What can hang from each mark
repomup: gikabi sekul
menede: masubo
leki: nikibur
nilig: nikibur zala
masubo: fiza
zala: fatog nilig
sategeb: fiza
pifem: fatog
fatog: pifem zala
fiza: masubo nikibur sategeb sekul zala
bufadud: sategeb

Each row was made from one small tree. The marks that hang from a mark follow it in brackets, in alphabetical order. Every link used is in the known rows. Write each row's tree.
Known rows
repomup{gikabi sekul}: [ 22  10   3 -12   0   9 -13 -21   7  21  13   7   5   5  -3 -13  -6   4
   6   7 -16   3  -4   9  -1   3  -7  -9]
masubo{fiza}: [  7   4  -4   0  -4  -6 -12   2  -2  -6   7  20   0   7 -10   0  -6   9
   0   9   0   4  -5   5  -1   3   8   6]
bufadud{sategeb{fiza}}: [ -7   0   2  -9   3  -9  -2  -4  15  -1   1   5   7   4  -4  -3 -14  15
  -4   3   1  -2   0  -3  -1   1   5   5]
fiza{nikibur sategeb sekul zala{fatog{pifem} nilig}}: [ -2 -14  -5  -9   7  23 -28   0  11  14   4   8   6 -21 -22 -27  -1  -4
 -10 -24  -2  -7 -20  -9  -1 -11  -9 -23]
fiza{masubo sategeb zala{nilig}}: [ -9  -5  -5  -8  -6  22 -22  -5  17  12  -2 -14   1   5  -7 -12   5 -13
  20 -22   2 -24  -4   5   8  -8   3 -21]
leki{nikibur}: [  0  -3  -2   1   2   5   6  -8  -9 -10  -4   2   5 -14   3 -10   3   6
  -7   2  -1   4   7   7   1   6   3  -4]
masubo{fiza{sekul zala}}: [  5   2  -5  -4  -4   4 -21   5   5   0   9  13 -10  14 -18  -8  -1   5
   1   3   1   3 -11   3  -4   3   6  -4]
sategeb{fiza{masubo nikibur sekul zala}}: [  6 -10 -10 -13  -2  17 -15   0  10   3 -10 -18  -9  10 -18 -17  -7  -4
  -7   1   5   0 -12   9  -5  -7   8 -12]
sategeb{fiza{sekul}}: [  5   0  -8 -11  -4  11 -10   2   6   3  -4   7  -9  11 -17 -10 -13   1
  -4  14   4   1  -7   4  -3  -3  11   4]
sategeb{fiza{masubo nikibur zala{fatog{pifem} nilig}}}: [  2 -14 -14  -8  -2  13 -18  -3   6  -3  -4 -13   4   4  -4  -7  -5  -5
  -1   4   5  -7 -16  10   0  -8  12  -4]
sategeb{fiza{masubo nikibur sekul}}: [  9  -6 -10 -14  -2  14 -10   1   6   4 -14  -7  -3   1 -21 -16 -12  -2
 -11   4   6   4  -9   9  -5 -10   7  -8]
sategeb{fiza{masubo nikibur zala}}: [  5 -12 -10  -9  -1   9 -11  -4   7  -4  -7 -23  -5  12  -5 -10  -7  -3
  -5   3   3  -3  -9  11  -1  -4  11  -6]
masubo{fiza{nikibur sekul zala{fatog nilig}}}: [  7  -3  -7  -4   1   8 -24   1   3  -6   9  21   3  -4 -18 -15   5   7
  -5   1   3   5 -15   1  -8  -1   1  -9]
fatog{zala}: [-5 -1 -2  3 -7 10 -5 -9  3  1 -2 -6 -9 18  9 -7 -6  3 10  6 -4 -9 -4  4
  1 13 12  5]
zala{fatog}: [ 2 -3 -8  1 -1 -2 -2 -5  2  2 16 24 12 -9  5 -7 -8 13  4  0  4 -4 -7  4
 -1 11  0 -1]
nilig{nikibur zala}: [ -3 -13  -5  -1  -1 -19  -5 -15  -3  -4  -4   3 -10   7  -1 -12  11  23
   5   5  -6  -5  11   2  11   1  15  -7]
masubo{fiza{nikibur sategeb}}: [ 10  -3   0  -5   4  -5 -14   2  -1  -5   3  17   4  -8 -16  -8  -9  12
 -16  -5  -3   5  -8  -4  -3  -6  -1  -3]
repomup{sekul}: [ 10   4   0  -6   0   6  -3  -7   8  13  13   7  -1   3  -8 -10  -1   4
   6   4  -2   4  -1   6  -2  12   7  -6]
pifem{fatog{zala}}: [  3  -6   2   3  -7   4 -15  -5   5  -3  13   3  -1  15   4  -6  -8   9
  10   1  -6   1 -15   9   5   7  10  -8]
zala{fatog{pifem} nilig}: [ -5  -3 -11   3  -5  10 -15  -4  -2   4   9  27  19 -16   1  -1  -3  -2
  14   5   1 -10 -12   6   6  -1   7   6]
fiza{sategeb sekul}: [  0   1   1 -11   0  15 -13   3  11  19  -1  17  -4  -8 -26 -20 -11   1
  -4 -15  -1  -4  -5  -7  -1  -6  -5 -14]
nilig{nikibur}: [  4  -5  -8   0   0  -9  -4  -7  -2  -2  -5   9   1 -11   3 -10   8  11
  -5  -1  -1  -3   7   3   7   2   2  -5]
menede{masubo{fiza{nikibur sekul zala{fatog nilig}}}}: [  3  -8 -12   3  -4   4 -15  -7   5   2  -2   6   3   6 -20  -4   4   5
   2  -3   8   8 -15  10  -1   2  -1 -19]
fiza{masubo nikibur sategeb sekul zala{fatog}}: [  3 -15  -7 -15   3  20 -21   2  17  19   0  -7   4 -16 -22 -31  -3   1
 -10 -35   6  -8 -20  -3  -6 -10 -16 -39]

Write each row's tree
[  2   0  -7  -8  -3   6 -32   7   8   1  11  28   0  -1 -18 -12   5   9
  -1  -6   5  -6 -12  -9  -3  -7  -1 -13]  masubo{fiza{sategeb sekul zala{fatog nilig{nikibur}}}}
[ -3 -14   1  -5  10  17 -18 -12  10   1   1  -7   3 -12  -6 -22   4  -4
  -5 -20  -8 -10  -3  -3   3  -6  -2 -16]  fiza{nikibur sategeb zala{nilig}}
[  8  -9  -9 -10  -1   7  -6  -4   3  -3 -12 -12   1   3  -9  -9 -12   0
  -9   6   4   1  -6  11  -2  -7  10  -2]  sategeb{fiza{masubo nikibur}}
[  4  -6  -4  -5   4   2 -24  -1   4  -8  12  18   7  -6 -10 -10   1   9
  -8  -7   0  -3 -12  -5  -3  -5   0  -8]  masubo{fiza{nikibur sategeb zala{fatog nilig}}}
[  0  -4   1   3  -8  11 -18  -8   5  -5  12   7   2  12   4  -7  -2   4
  16   3  -6  -1 -13  10   5   4  12  -7]  pifem{fatog{zala{nilig}}}
[ 13   1  -4  -5   2   1 -14   3  -2  -2   0  20  -1  -6 -24 -13  -5  10
 -14   3   0  13 -10   3  -7  -2   1  -4]  masubo{fiza{nikibur sekul}}
[ -3 -15  -9  -1   0 -22  -6 -14  -3  -5   6  15  -2   0   4 -12  10  30
   4   4  -1  -7   5  -1   8   4  11  -9]  nilig{nikibur zala{fatog}}
[  4  -8  -5  -3   3   1 -27   2   2  -5  11  16   7  -6 -11  -7  -2   6
  -9  -7  -2  -3 -17  -5  -1  -7   1  -5]  masubo{fiza{nikibur sategeb zala{fatog{pifem} nilig}}}
[ -3  -4   2  -9   8  -9   0  -7  13  -3  -1   2   9  -3  -5  -8 -14  16
 -12   0   0   3  -1  -3  -3  -1   2   2]  bufadud{sategeb{fiza{nikibur}}}
[ -1  -6 -11   0  -7   3 -20  -3   8   7  -6   5  -3  10 -23  -2   7   3
   4  -8   8   1  -9   4   4  -4  -1 -22]  menede{masubo{fiza{sategeb sekul zala{nilig{nikibur}}}}}
[  1 -16  -3  -9   5  12 -14  -6  13  10  -5 -26   1  -6  -9 -21  -2  -4
  -6 -31  -2 -12  -9   3   2  -7  -6 -28]  fiza{masubo nikibur sategeb zala}
[  3 -10 -10   0  -2   0 -15  -3   8   6  -1   4   1   5 -23  -5  -3   8
  -5 -12   7   6 -17   3  -1   0  -6 -24]  menede{masubo{fiza{nikibur sategeb sekul zala{fatog}}}}
[ -7  -5  -3 -11  -1  23 -28  -2  16  13   0   7  -7  -4 -19 -24  11  -5
   4 -18   0 -15  -3  -8   4 -10  -2 -22]  fiza{sategeb sekul zala{nilig{nikibur}}}
[ -4 -11  -8   4  -2   2 -13  -2   5   5  16   0   1   7   5  -4  -5   1
   7  -4  -3 -10 -15   5   5  11   5  -2]  fiza{zala{fatog{pifem}}}
[ -7  -4  -1 -13   3   5 -11  -4  20   3  -6  -6   6   0 -13 -13  -5   8
  -3  -6   4  -3  -5   0  -4  -6   2  -9]  bufadud{sategeb{fiza{masubo nikibur sekul zala{nilig}}}}
[ 11   0  -1  -9   3   2 -18   6   2   2   0  22   0 -10 -28 -15  -8  10
 -18  -7  -1   8 -11  -6  -7  -9  -4 -10]  masubo{fiza{nikibur sategeb sekul}}
[  6  -4  -5   0   2   3 -19  -5   0 -12   6   8   1   3  -8  -7   5   4
  -2   4  -3   3  -7   6  -2   0   8  -1]  masubo{fiza{nikibur zala{nilig}}}
[  5   0 -11 -14  -9  14 -11   4   8   8 -10  -3  -7  11 -19  -9 -12  -3
   1   9   8  -2  -8   9  -3  -7  11  -4]  sategeb{fiza{masubo sekul}}
[-11  -7  -8   6 -11  12 -19  -3  -4   4 -13  -6  -4   8   6   2   0  -9
  11   8  -9 -14 -11   3  11  -1  17  10]  fatog{pifem zala{nilig{nikibur}}}
[ -5  -5  -1 -13   4   1  -8  -2  20   4  -5  -9   4   2 -13 -13 -10  10
  -8  -8   4  -1  -7  -1  -5  -4   0 -10]  bufadud{sategeb{fiza{masubo nikibur sekul zala}}}
[ -4 -18 -10   0  -2 -23 -10  -9  -6  -1   3  12  -2   0   2  -7   5  25
   2   4  -4  -7  -2  -1  12   0  12  -6]  nilig{nikibur zala{fatog{pifem}}}
[  7  -7  -1  -4   5  -2 -20   1   4  -6   8   6  -2   2 -12 -10  -4   9
 -13  -9  -4   1 -11  -4  -2  -3   0  -7]  masubo{fiza{nikibur sategeb zala}}
[ -8  -1  -5   2  -8  15 -12 -12   2  -3  -7   0  -4   8  11  -9   9   1
  14   8  -2 -14   2   3   4   6  14   2]  fatog{zala{nilig{nikibur}}}
[  4  -8 -11 -13  -2  23 -19  -3  10   2 -12 -14  -6   7 -18 -17  -1  -8
  -1   3   6  -3 -10  10  -4 -10  10 -11]  sategeb{fiza{masubo nikibur sekul zala{nilig}}}
[ -1  -4 -14 -13  -9  22 -21   1  13   4  -1  -2  -3  14 -13 -11  -3  -6
  10   6  11 -10 -13   7  -3  -6  11  -8]  sategeb{fiza{masubo sekul zala{fatog nilig}}}
